Each row was made from one path, in order. Every step used is in the known rows, and no mark comes twice. Write each row's path.
In the rows, 128 means zero.
Known rows
X/P: [122 156 106 104  49 191 121 126 158 153 136 145 172 127 103 128 152 106
 155 204 137  69 101 153]
W/G/H/L/X: [207 123 103  73 140  95 111 150 145 151 129  82  95  88 120 101 131 183
  90  95 119 221 129 146]
L/X/G/H/B: [158 169 118  80 153 154 131  91 133 123  77  82 153  95 182  59 111 142
 135 191  80 190 138 109]
B/H/L: [127 129  76 158 165 137 103 159 147 100 117 173 130 123 130 123 152 140
 111 111 136 124 127 154]
L/W: [170  85 141 141 120 119 105 106 106 162 155 160 155 177 111 128 152 126
 149 132 121  59 156 128]
H/L/W/G: [210 119 144 128 134  95 106 121  94 189 170 114  98 138 104 142 162 154
 118  84  99 105 145 125]
B/W/G/H/L/X: [224 127  98  75 148  83 105 133 155 139 146  88  95  87 120 132 147 165
  56 105 129 190 132 152]
W/T: [134  73 167 143  81 141 152 135 122 142 135 138 129 174 104 123 121 106
 162 132 125  70 149 144]
X/G/H/B/W: [146 167 124 128 142 149 125  95 152  96  98 118 156  67 194 118 119  87
 113 169  70 122 115 107]
X/G: [142 144 122 136 105 168 111 110 151 138 104 108 147 117 119 109 143 101
 196 185 108  41 122 128]
W/G/H: [184  93 138 105 102 144 102 138 167 125 117 115 124  74 144 137 110 118
 136  77 113 158  97 127]
G/H/B/W: [155 130 116 138 134 134 126 112 167  81 123 158 150  95 187 118 124  88
  93 131  99 147 109 132]
X/G/W/T/H: [ 46 119 147 145 109 190 119 121  85 129 129 109 135 120 129 130  89  78
 196 164 162  83 148  91]
T/H/B/W: [ 75 180 119 162 137 131 135 105 168  77 120 147 149 136 138 155 128 110
 133 144 148  96 100 119]
W/T/H/L/X/G: [ 79 153 133 107 145 117 164 123  80 156 116  65 106 164  88 124 126 189
 148 181 144 135 162 123]
T/H: [ 63 129 110 155 118 135 123 132 157 109 119 145 150 148  98 157 126 128
 174 137 174  91  95 138]
G/H/T: [154 111 132 148 116  91 123 158 159 131  86 189 138  76 123 108 130 126
 129 114 134 119  81 146]
G/H/L/X: [159 113  83 102 154 101 125 149 129 134 128 128 120 125 117  92 152 174
  79 134 123 214 139 164]
T/H/B/W/G: [120 187 142 126 121 132 123 102 178 100 129 104 119 109 141 172 121 114
 137 103 138 103  81 100]
B/W/G/H/L: [193 119 113 124 133 100  98 143 161 116 154 119  93  66 135 154 139 123
  65  72 117 157 106 145]
B/W: [161 113 113 151 102 131 106 119 167 106 140 158 151 131 105 144 158  94
 129 154 145  42 119 153]

Write each row's path
[197 119 152 119 104  91 113 154 177 148  94 141 107  50 121 119 114 132
 140  78 126 121  65 128] => W/G/H/T
[ 52 121 141 160 123 107 165 156  97 133 135 131 105 178  90 157 127 145
 130 108 150 130 135 140] => W/T/H/L
[ 91 152 129 106 154 101 159 112  91 139 130  70 100 156  90 152 136 171
 111 189 151 113 166 132] => B/W/T/H/L/X/G
[ 96 124 125 115 146  74 164 133 100 135 153 109  96 190  74 161 141 172
  90 146 175 135 158 147] => B/W/T/H/L/X
[150 114 168 143 102 130 164 112 128 118 138 140 128 164 146 125 126  84
 118 144  96  71 150 126] => H/B/W/T
[178 140 147 112 117 141 119 123 168 108 106 102 124  78 183  96 100 112
 128  80  79 184  99 107] => W/G/H/B
[200  96 130 108 106 126  92 129 187 116 145 119 123  64 139 164 124 107
 100  86 125 123 102 129] => B/W/G/H
[ 52  96 157 142 101 137 159 139 121 128 127 138 131 177 102 158 101 126
 169 122 166 102 122 123] => W/T/H
[145 105 100 150 196 121 101 138  91 144 141 183 141 147 138 132 156 157
  96 100 115 118 166 133] => B/H/L/W
[ 68 116 113 128 137 121 135 148  70 147 163 116 100 168  89 110 122 142
 122 143 194 175 174 137] => G/W/T/H/L/X
[152  79 165 127 155 111 146 125  38 178 135 124 117 138 154 124 122 146
 100 120  63 152 187 109] => X/G/H/L/W/T
[ 54 168 120  68  90 136 181 143  89 177 142 102 129 183  68 137 138 189
 115 195 170 159 131 149] => W/T/H/L/X/P
[189 112 118 119 176 118  90 130 102 150 142 137 111 124 134 145 151 160
 103  55 110 129 151 116] => B/H/L/W/G
[ 75 116 188 138 143 121 170  94  65 148 138 138 138 213 150 143  98 135
 151 113 111 121 155  91] => L/W/T/H/B
[131 136 128 135 124 147 131 123 149 100 101 152 157 105 184  91 110 100
 123 118  81 173 104 125] => G/H/B
[128 160  54 104 191 163  68 134 105 125 121 112 134  86 148  65 144 130
 124 177 145 139 173 122] => B/H/L/X/G/W
[ 44 133 148 155 112 165 142 126 102 111 136 141 139 151 157 109  85  81
 163 119 149 138 138  94] => G/W/T/H/B
[ 59 180 125 156 129 144 143 112 152  97 103 138 155 147 143 131 116 121
 167 132 134 123  99 114] => T/H/B
[134 114  95 155 136 115 121 160 137 111 132 162 128 105 129 118 144 131
  96 106 119 171 113 158] => G/H/L
[ 53 141 169 148 117 142 176 121 116 110 107 128 133 184 141 138  91 117
 165 124 127 127 123 109] => W/T/H/B
[ 44  91 140 157 101 161 123 144 101 122 158 153 134 144 114 141  97  79
 168 125 190 105 143 112] => G/W/T/H
